Each row comes from the steps of one walk. Every step used is in the known rows, and no mark comes twice. Write the walk behind each row, first mark first.
Known rows
q-v-l-g: [-26.1 -18.8 -16.6 -23.1 -15.1   9.3  13.6   8.9  -4.6  -9.3  -3.2 -13.4
   3.1   5.2  17.5   6.9  13.9  19.0  -2.8   9.8 -15.0]
n-v-l-g-q-d: [ 10.2 -14.7 -17.0  -0.9  14.8   1.3   8.2   6.6 -21.6  13.1 -30.8 -20.1
   5.0  11.9  -6.4   4.3   2.4   5.3   0.2 -16.7  -4.4]
q-v-n: [ -8.0   6.6 -11.3  -7.4 -27.6  20.4 -13.2  15.2 -10.3   4.3  11.9  -3.6
  -9.6  -7.4   7.9  32.6  10.4  13.2  14.9  26.7 -12.8]
l-g: [-14.3   2.0 -11.1   2.8 -13.0   8.1  -3.6  12.7  -8.9  12.9  -4.3  -5.3
  -9.3   1.3   0.7  26.5   5.6   6.5   3.4   9.1  -3.4]
n-v: [  9.4  13.8 -14.8  17.0  -6.1  23.3 -19.3  18.6  -4.0   6.3  -3.7 -16.4
  -5.4 -11.5  -3.1  22.7   6.4   2.9   9.2   9.9 -17.1]
l-g-q-d: [ -4.2   4.0  -8.3   2.8  -2.8  -6.4   0.7   4.3 -17.1  24.2 -11.2  -2.9
  -3.8  11.6  -5.7  23.6   0.6   6.1  -5.3 -11.4   7.2]
n-g-q-v-l: [ -7.4   6.3  -6.7   8.6 -25.3  15.0  21.4  17.9  -3.3 -21.1   7.0  -9.0
  13.2   0.5  17.0  -1.3  14.2   5.0 -23.5   5.8 -11.0]
q-d-l-g-n-v: [  2.1  -5.5 -17.7  19.0  -9.7   2.8  -2.8 -11.6 -15.4  43.3  -7.7 -12.2
   2.5 -23.4  -9.0  26.1   3.5  16.0  26.7  -8.3  -3.2]
d-n-g-q-v-l: [ -4.6  14.8   5.4   0.2  -9.1  10.8  22.5  22.9  -3.5 -33.1   9.9 -17.8
  10.1   5.1   7.3 -10.7   7.9  -2.0 -39.5  -8.6 -11.5]
v-l-g: [-13.0 -12.3  -9.7  -1.6 -12.8  12.7  13.9  14.0  -9.4  -1.8 -12.9 -19.0
  -2.8   3.5  10.2  13.4   4.8   7.5  -4.2   6.7  -5.5]
v-l-g-q: [-11.2  -9.8 -13.3   3.5  -8.0   2.1  19.3  12.7 -20.1   4.5 -23.9  -9.9
   0.4  11.0  10.7  14.8   8.6   1.5  -9.3   5.1   3.7]
g-q-v-n-d: [ -6.3  19.2  -9.5  -8.0 -14.7  -0.9  -7.4  13.1 -26.4   0.5   8.5  13.1
 -18.2  -1.8  11.2  49.7  15.1  11.3  19.6  30.0   5.1]
q-d-n-v-l: [ 23.6  10.7   8.7  -7.6  18.8  17.6  -2.6  16.9  -4.1 -12.2  -5.1 -38.2
   0.1   1.5 -15.1  -1.0  -8.8  -1.8 -17.7 -29.0 -17.0]
d-n-v: [ 15.0  23.5   2.3   7.0   9.2  15.4 -22.3  24.8  -5.5  -5.0  -3.9 -24.6
  -8.2  -6.3 -14.3  12.0   0.3  -3.8  -3.2  -5.8 -17.4]
q-v-n-g: [ -7.3  16.4  -7.2   7.8 -33.3  25.6  -5.3  22.8  -2.9  -6.6  21.8  -5.9
  -2.8 -12.1  -0.4  22.4   9.1   7.1   7.4  18.7 -13.0]
q-v-l-g-n: [-33.6 -23.3 -14.9  -6.0 -30.9  11.3  25.4  -3.1   4.4   1.9  -0.4   0.5
   9.2  -8.6  22.9  12.9  11.9  26.6   0.5  11.8 -18.3]
d-n-v-l-g-q: [  5.6  -6.8  -9.5  -3.0  23.7   0.3   6.4  18.0 -24.3  -8.6 -31.2 -26.0
  -0.1  11.0  -5.4  -2.9   5.9  -6.7 -10.7 -12.1  -6.0]
d-n-v-l: [ 15.4   9.4   2.3   1.0   9.8  22.2  -4.6  24.4  -5.7 -18.6 -10.7 -35.7
  -3.1  -2.7  -7.8  -0.6  -1.3  -3.8 -12.1  -5.4 -17.3]
g-q-d-n-v: [ 27.5  23.0   4.9   3.5  22.1   4.6 -16.0  16.6 -13.7   7.5  -8.3 -19.0
  -4.0   3.5 -19.4  11.0  -2.7  -6.0 -13.2 -25.8  -7.5]
g-q-v-n: [ -4.7   8.7 -13.1  -2.0 -21.2   8.3  -5.1  12.6 -21.3   8.0  -0.2   4.9
  -8.2   1.1   7.3  32.7  15.0   5.6   8.3  25.4  -4.9]

Which walk is each row?
[-24.0  -5.1 -20.6 -10.2 -12.2  -5.6   1.3   6.9 -16.3   9.3  -3.3   5.0
  -1.9   6.5   9.5  17.7  19.7  13.3   1.1  11.8  -6.5] : l-g-q-v
[ 12.4   0.2 -11.0  11.0  -5.8  26.3  -1.3  15.4  -5.9  -6.5 -13.4 -26.7
  -0.4  -6.3   3.2  11.1   3.0   0.9   0.7   5.1 -19.0] : n-v-l
[-24.4  -5.4  -4.9   9.3 -20.4   2.7  25.0   3.0  -4.4   2.9  -5.9   4.4
  -5.6 -11.8  18.5  41.7   3.2  22.2  11.8   9.9   5.1] : v-l-g-n-d
[-19.5   6.6 -16.8 -18.3 -18.6 -11.2  -8.4   1.6 -34.8  16.3  10.9  -0.9
 -20.4 -11.4   7.8  44.4  18.9  19.7  40.4  31.4  11.8] : q-v-n-d-l-g
[  0.2  26.4   1.1   8.8 -18.3   9.6 -13.3  18.4 -17.7   4.0   8.8   1.7
 -24.7  -7.2   2.0  57.4   1.7   8.5  23.4  25.5   9.0] : v-n-d
[ -3.2   3.4 -10.1  -0.2 -14.4  -4.4  -3.5  -0.8 -21.9  27.6  -1.1 -19.7
  -4.8  -5.3  -8.8  24.6   0.7   8.9   8.0  -5.7   5.7] : q-d-l-g
[-25.6   6.7  -5.6  16.9 -21.2  -1.7   6.8   0.6  -2.3  14.8   2.7  15.8
 -12.3 -17.0  10.3  51.9   6.1  23.1  18.7  12.9   6.3] : l-g-n-d
[-17.3  -1.8 -25.6  -7.1 -16.4 -11.7   2.3  -2.0 -30.5  19.1  -5.7  -2.8
  -0.3  -2.4  12.8  19.2  21.6   9.8   8.0  17.8   2.5] : d-l-g-q-v
[ 17.3  31.8  -0.8  32.3 -22.4   2.2   4.0  12.4 -18.6  14.6   7.3 -14.7
   3.2  -8.0  -8.3  17.8   3.5  -5.9 -11.5 -10.2  10.5] : n-g-q-d-l
[ 15.8  23.1   3.1  27.3 -15.2  11.7   2.1  19.5 -15.1  14.3   3.7  -4.7
  -2.5   3.1  -9.7  25.6  -1.7  -4.7  -1.9  -6.3   5.5] : v-n-g-q-d
[  0.7  13.7   8.5  -9.4  13.5 -12.5   0.5  11.3 -18.2  11.0  -8.2  -9.8
  -5.7  14.7 -14.1  12.9  -4.4  -1.9 -20.3 -25.9   5.7] : l-g-q-d-n
[ -2.5  -9.4  -6.9  -4.1  -0.7  -2.1  19.6   5.4 -15.5  11.6 -19.3 -12.4
   3.2  15.3   3.0  12.1   1.2   5.7 -14.6 -15.1   3.5] : v-l-g-q-d
[ -8.2  19.9 -11.6  14.2 -26.3   9.3   5.5  18.0  -0.7  -6.8  16.8   2.7
   4.4  -3.3   7.9  10.4  15.3   5.6 -13.6   7.7 -10.0] : n-g-q-v
[  9.3  23.2  -2.8  34.1 -26.2  14.6  -1.0  26.7 -18.0   5.1  -0.8  -0.8
  -6.0  -2.9  -0.6  29.1   5.0  -8.5   3.3  14.7   5.0] : v-n-g-q
[ -1.3 -14.7 -19.8   1.7   2.8  13.5   2.4  12.2 -13.9   1.4 -21.8 -25.4
  -0.2   0.4   0.5   7.8   7.9   5.6  10.0   4.7 -13.2] : n-v-l-g
[  4.2  -5.7 -12.2  27.9 -18.9  30.9   8.7   4.8   3.8   3.0 -11.8 -13.1
   6.7 -20.0  11.0  20.6   0.9  12.7   7.2   8.4 -20.7] : g-n-v-l
[-18.9  -9.8 -21.5 -12.4 -15.2  -0.5  -2.7   7.9 -27.5  14.7  -8.5   6.8
  -7.4   7.9   8.3  29.6  15.7   9.9  15.6  22.3  -0.8] : l-g-q-v-n
[  4.1  27.4  -2.3  34.0 -23.3  11.0   4.5  24.8  -6.6  -1.6   4.6  -1.9
  -0.2  -3.9   0.4  19.4   6.6  -5.6 -15.7   4.7   2.1] : n-g-q
[ -9.1  -8.5 -18.8  22.8 -12.8  10.9  -2.9   2.8  -3.9  26.3 -11.0  -0.5
  -0.2 -18.1   1.6  28.3   7.9  15.6  23.8   7.1 -14.8] : l-g-n-v
[ 28.3  10.0   6.6  -0.4  23.7   8.0   3.5  15.5 -16.0  -7.8 -19.0 -30.5
   4.8   8.1 -12.0  -1.9  -4.4  -6.2 -23.0 -28.3  -9.5] : g-q-d-n-v-l
[  1.1  -1.6   6.6 -14.9  15.0  -7.0  18.7  11.1 -18.4  -0.7 -18.9 -18.2
   0.2  19.1  -6.5   1.7  -4.8  -3.0 -28.6 -29.4   4.2] : v-l-g-q-d-n
[  1.7  36.0  16.1  20.1 -11.2  15.3  -2.6  33.1   6.3 -18.4  17.0 -19.3
  -2.8  -5.9 -10.1   7.3  -2.4  -7.4 -23.1  -9.3  -6.6] : d-n-g
[-37.3 -11.5  -8.2 -10.5 -23.2   1.9  23.5  -4.2   0.2  -3.9   7.9   7.4
  -1.0 -12.1  26.3  33.7  15.3  32.2  12.4  14.0  -4.7] : q-v-l-g-n-d
[ 15.2  22.7  -5.1  14.6 -16.8  -1.7  -2.5   1.9 -23.2  25.0  -5.0 -15.0
  -4.7  -4.9  -1.8  28.5   3.4  -2.2  -6.1  -2.5   9.4] : g-q-d-l
[ -3.4  12.7 -14.1   6.9 -10.7 -18.0  -3.9   6.4 -48.2  25.6 -13.9   1.5
 -25.2  -2.7   2.1  53.6  13.7   3.0  34.7  27.2  32.2] : v-n-d-l-g-q
